Every row comes from one small tree of marks. The marks that hang from a mark follow it in brackets, in the order of their numbers. Every link used is in the known rows. Which tree was each row made from?
Known rows:
z_341[z_277[z_510 z_987]]: [-1.94  2.72  2.08 -1.55  0.55  0.09  4.67  1.10 -1.17 -1.95 -3.19  4.13
 -1.84 -3.41  0.31  0.99 -4.12  0.75  1.60  3.42  3.38]
z_510[z_4[z_769[z_277] z_987]]: [ 0.47 -0.09 -1.69  0.74 -0.78 -1.45 -0.51 -0.85  1.32  3.76  4.73  0.44
  1.82  0.28  0.21 -1.33  3.25  0.15 -3.77 -1.97 -3.19]
z_769[z_277[z_987[z_4]]]: [ 2.27 -0.94 -0.01 -0.08 -0.23  2.67  0.08  0.93  1.53 -0.40  0.39  0.42
  0.64 -0.64 -1.94  2.25  1.04  4.77 -1.35  1.41  2.24]
z_277[z_987[z_4[z_769]]]: [ 1.11 -2.91  1.84  1.05 -0.89  2.61 -0.90  0.91  0.25 -3.11  0.98  0.97
 -0.64 -1.93 -1.55  2.79  1.54  3.20  1.20  2.08  0.24]
z_4[z_510 z_769 z_987[z_277]]: [-0.11 -0.83  0.81  0.97 -0.72  0.81 -1.67 -0.85 -0.54 -0.80  2.39 -2.18
  0.89  4.07  2.01 -0.67  2.05 -2.93  3.54 -1.10 -1.05]
z_4[z_510]: [-0.77 -0.74  0.13 -0.50  1.31  2.41 -0.33  1.47 -2.32 -1.62 -0.42  0.17
 -0.86  1.54 -0.63  0.40  3.22 -1.83  3.73 -2.63  2.57]
z_4[z_769 z_987[z_277]]: [ 0.89 -0.82 -0.21  1.09 -2.63  0.38 -1.70 -0.37 -0.89 -0.18  0.17 -2.19
  1.55  1.96  1.86  0.79  3.90 -1.24  1.33  0.11 -2.07]
z_277[z_510 z_987[z_4[z_769]]]: [ 0.22 -0.85  3.48  1.59  0.35 -0.68  1.57  0.57  1.54 -3.15 -1.05  1.59
 -1.65 -1.95 -0.76  2.81 -2.33  3.37  2.74  3.45  0.84]
z_769[z_277]: [ 1.22 -0.06 -2.77 -1.32  0.91  2.30  0.50  1.61 -1.05  0.91 -0.72 -1.20
  1.04  0.16 -0.18  0.90  4.28  0.97 -2.12 -0.85  0.39]
z_4[z_510 z_769[z_277] z_987]: [ 0.62  0.19  0.17  0.90  0.89  0.42  0.30 -0.93  0.80  1.33  5.87 -0.55
  0.83  2.91  0.92 -2.85  1.92  0.95  3.00 -0.43 -1.27]
z_987[z_4 z_277]: [ 2.34 -3.15 -1.80 -0.70 -2.30  2.50 -3.43  0.37 -2.11 -1.39 -3.13 -5.20
  1.64  0.07  0.08  4.95  4.35  1.02 -0.83 -1.38 -0.63]
z_769[z_4 z_277[z_510]]: [-1.40  1.92 -2.50 -1.07  2.41 -3.91  1.88 -0.15  1.08 -0.79 -1.77 -1.73
 -0.48 -0.38  1.44 -1.21 -3.51  2.65 -0.32  0.78  2.43]
z_510[z_4[z_987] z_277]: [ 1.18  1.32 -0.55 -0.20 -1.66 -0.51 -1.76 -1.30 -0.08  4.71  0.28  1.09
  1.18  0.62 -0.75 -2.25 -0.07 -3.93 -4.33 -2.98 -2.79]
z_341[z_277[z_987[z_4]]]: [ 0.97 -2.02  1.38 -1.51 -2.39  2.88  0.43  0.61 -2.01 -1.96  0.52  1.33
  0.61 -4.30 -1.63  3.06  0.20  2.31  0.23  1.33  2.05]
z_987[z_4[z_769] z_277[z_510]]: [ 0.92 -2.33 -0.11  0.12 -0.45 -1.39 -1.48 -0.10 -0.66 -2.50 -3.00 -5.38
 -0.02 -0.78  1.39  4.45 -0.23  1.81  0.46  1.97 -2.31]
z_277[z_510[z_4] z_987]: [-2.72  1.81  1.70  0.35  2.01 -1.68  2.32  0.93  1.36  0.45 -3.74  5.41
 -2.29 -0.74 -1.10  0.60 -1.86 -0.37 -1.36  0.55  2.44]
z_510[z_4]: [-0.92 -1.28 -1.63 -0.50 -0.27  0.12 -1.62  1.03 -1.89  1.38 -1.57  1.10
 -0.49 -1.18 -1.07  1.35  5.01 -1.36 -3.46 -3.61  0.36]
z_769[z_4]: [-0.86 -1.71 -2.02 -0.12 -0.14 -1.31 -1.15  0.62 -1.25 -1.98 -1.47 -0.81
  0.28 -1.21  0.08 -0.13  1.78  0.36  0.74 -1.56  2.95]
z_510[z_4[z_769] z_277[z_987]]: [-0.21 -0.05 -1.29  0.26  0.19  1.51 -1.26  0.16  0.76  0.51  0.23  2.38
 -0.87 -1.77 -2.55 -2.63 -3.04 -3.00 -4.64  0.91 -2.84]
z_510[z_277]: [ 1.32  0.60 -2.58 -0.98  0.10  3.38 -0.75  1.00 -2.50  0.40 -2.85 -1.14
  0.30 -0.52 -0.81 -0.60  1.30 -2.79 -1.53 -0.57 -1.44]
z_769[z_277[z_987]]: [ 0.02  1.46 -0.87 -0.01  1.19  3.43  2.01  1.61  0.87 -0.26 -0.93  2.47
 -0.10  0.24 -1.09 -0.02  1.80  2.56 -1.50  1.76  2.67]
z_4[z_510 z_769 z_987]: [-0.44 -0.67  2.55  1.56 -0.16  0.53 -0.23 -0.38 -0.36 -0.21  4.28  1.14
  0.01  2.51  1.30 -1.52  2.99 -1.24  5.41 -1.40 -0.54]
z_277[z_510]: [-1.20  1.57  0.46 -0.44  1.65 -0.90  2.63  1.59 -1.37 -1.03 -4.82  1.30
 -1.54 -0.45  0.96  2.66  0.69  0.24  1.98  0.41  1.82]

Which tree is each row?
[-0.33  0.74 -1.13 -0.61  0.65  2.04 -0.49  0.38  0.67  1.33 -2.09  3.19
 -0.89 -0.66 -2.85 -2.14 -2.23 -3.44 -5.38 -0.23 -0.56] : z_510[z_4 z_277[z_987]]
[-0.12  2.75  1.26  0.38 -0.84 -1.94  1.03 -0.51  0.21  0.69 -4.44 -0.60
  0.61  3.11  2.46  2.02  0.69 -0.72  2.00  0.45  0.83] : z_4[z_987[z_277[z_510]]]
[ 1.50 -3.57 -0.60 -0.68 -0.78  2.68 -3.85  0.20 -1.25 -1.62 -0.98 -5.23
  0.87  2.14 -0.04  2.82  2.68 -0.21  1.88 -2.66  0.79] : z_987[z_4[z_510] z_277]
[-1.37  2.36  2.24  0.68 -0.33 -4.31  1.29 -0.93  0.67  3.16 -1.53  3.74
 -0.62  0.71  0.84  0.50  0.55 -1.24 -0.59 -2.42  0.36] : z_277[z_510[z_4[z_987]]]
[-0.10 -1.87 -4.38 -0.81  1.19 -0.06 -1.50  0.40 -0.35  1.74  2.14 -1.31
  0.33 -1.52 -0.96 -0.63  3.61 -0.07 -5.54 -1.70 -3.40] : z_510[z_4[z_769[z_277]]]
[ 2.65 -0.67  0.50 -0.35 -0.82  3.74 -1.24  0.05  0.31 -1.07 -1.81  0.06
  0.22 -1.47 -2.53  0.71 -1.88  0.57 -1.82  1.76  0.36] : z_510[z_277[z_987[z_4]]]
[-0.22  0.45  1.02  0.05  1.52  4.31  0.22  0.44  0.24 -2.41  1.27  1.40
 -1.80  0.86 -2.12 -3.79 -4.22 -3.57  2.04  2.48 -0.52] : z_4[z_510[z_277[z_987]] z_769]
[ 0.29  2.59  1.23  1.12  0.99 -3.28  3.36 -0.70  1.90  1.50  1.64  0.54
  0.10  1.26  2.15 -0.23 -0.58  2.58  1.52  2.31 -1.11] : z_4[z_769[z_277[z_510]] z_987]
[ 0.18 -0.14 -1.18  0.29 -2.60 -0.46 -2.62 -0.72 -0.42  3.40 -1.23 -0.35
  1.49  2.15  1.00  0.58  4.00 -2.53 -3.24 -3.73 -0.81] : z_510[z_4[z_987[z_277]]]
[ 0.20 -3.24  2.78  1.30  0.54  2.39 -1.22  0.56  0.57 -3.47  2.96  0.84
 -1.32 -0.26 -1.79  0.77 -0.30  1.76  3.69  1.04  1.13] : z_277[z_987[z_4[z_510 z_769]]]
[-0.34 -1.38 -1.04  1.04 -2.42 -1.50 -2.88 -0.81  0.12  2.12  0.86 -1.39
  1.59  1.36  1.16 -0.02  3.52 -2.81 -2.56 -1.84 -3.56] : z_510[z_4[z_769 z_987[z_277]]]
[-0.33  1.48  1.42  1.08 -0.76 -2.72  0.90 -0.53  0.68 -0.88 -2.26 -1.67
  0.36  2.19  3.03  1.03 -0.23 -0.80  2.56  1.81 -1.52] : z_4[z_769 z_987[z_277[z_510]]]
[-1.48  2.90 -0.86  0.05  2.57 -2.89  2.71  0.30  3.91 -1.67 -1.88  1.98
 -1.14 -0.44  0.37 -1.84 -5.86  3.38 -0.26  3.67  4.44] : z_769[z_4 z_277[z_510 z_987]]
[-0.29  1.00 -0.82  0.72  0.14 -2.68 -0.71 -1.63  1.66  1.21  4.75 -0.74
  1.45  3.09  0.79 -4.47 -0.95  1.04  2.46 -2.20  2.89] : z_769[z_4[z_510 z_987] z_277]
[-0.65  3.19  0.05  1.10  0.25 -6.09  2.37 -1.77  3.15  1.49  0.75  0.01
  0.88  1.26  2.16 -2.40 -3.33  2.93  1.21  0.49  2.06] : z_769[z_4[z_987] z_277[z_510]]
[-2.01  1.17  2.07  1.38 -0.16 -5.34  1.46 -0.99  0.91  2.16  0.86  2.52
 -0.93 -0.10  1.55 -0.10  0.28 -0.60 -0.20 -1.21 -1.79] : z_277[z_510[z_4[z_769 z_987]]]
[ 1.82 -4.10 -1.65 -0.02 -2.34  1.84 -4.00  0.14 -1.68 -2.26 -0.81 -5.92
  1.15 -0.74  0.43  4.01  3.58  0.96 -0.74 -0.05 -2.92] : z_987[z_4[z_769] z_277]
[-0.92  1.00 -0.57 -0.03  1.20  1.46 -0.93 -0.53  1.16 -2.11  0.31  1.06
 -1.14  0.62 -2.03 -5.46 -7.19 -2.99  1.68  1.15  3.77] : z_769[z_4[z_510[z_277[z_987]]]]
[-2.84  2.06  1.34 -1.79  0.63 -1.64  3.05  0.47 -0.56  0.74 -2.15  4.53
 -1.73 -4.14 -0.62  0.47 -3.91 -0.39 -2.39  0.92  1.97] : z_341[z_277[z_510[z_4] z_987]]
[ 0.20  1.23 -0.13  0.19 -0.48 -1.67 -1.53 -2.48  1.06  0.92  3.01 -0.54
  0.88  2.66  0.22 -5.95 -4.32 -3.80  2.78 -1.70  1.00] : z_769[z_4[z_510[z_277] z_987]]
[ 1.20  2.16  1.28  0.25 -0.35  1.94 -0.12 -0.90 -0.61  1.61  1.65  0.51
  0.57  3.38  0.20 -3.24 -1.50 -3.51  2.58 -1.91 -0.51] : z_4[z_510[z_277] z_987]
[ 1.47 -1.43 -0.37 -0.03  0.86 -1.38  0.90 -0.19  0.46 -0.81  0.50 -3.19
  0.11 -1.63  0.10  2.47 -0.69  4.36 -0.45  1.49 -2.13] : z_987[z_4[z_769[z_277[z_510]]]]
[ 0.94  1.42  1.43  0.41  1.35 -0.49  2.71  0.53  2.93 -0.40 -1.93  1.27
 -0.50 -0.37 -0.96  2.21 -2.87  4.90 -0.53  2.66  2.49] : z_769[z_277[z_510 z_987[z_4]]]
[-0.61  0.15 -0.61  0.29  2.95  3.48  1.17  1.31  1.20 -1.71  3.32  1.74
 -1.17  1.32 -1.10 -2.07 -1.15  1.08  2.12  2.37  1.02] : z_4[z_510 z_769[z_277[z_987]]]
[ 2.53 -3.38 -1.99 -0.47 -1.00  1.33 -1.65  0.14  0.04 -0.38  2.80 -4.01
  1.28 -1.84 -0.54  2.36  3.43  3.47 -1.16 -0.05 -3.37] : z_987[z_4[z_769[z_277]]]
[-2.76 -0.63 -0.44 -2.34  0.49 -2.96  1.65 -0.14 -2.84  0.39  0.19  0.12
 -1.34 -5.08  0.47  0.19 -2.04 -1.62 -1.94 -0.38 -2.59] : z_341[z_277[z_510[z_4[z_769]]]]
[ 0.34 -0.43 -0.89 -1.23  1.37  3.20 -1.45 -0.18 -1.99 -1.44  1.37 -2.36
 -0.77  0.68 -1.01 -3.01 -1.92 -4.06  1.89 -0.06 -2.89] : z_4[z_510[z_277] z_769]
[-2.60  0.72  1.98 -0.72 -1.47 -4.67  2.08 -1.63 -0.96  2.40  2.04  1.98
 -0.22 -3.23  2.05 -0.21 -1.35 -1.54 -0.35 -0.73 -2.23] : z_341[z_277[z_510[z_4[z_769 z_987]]]]
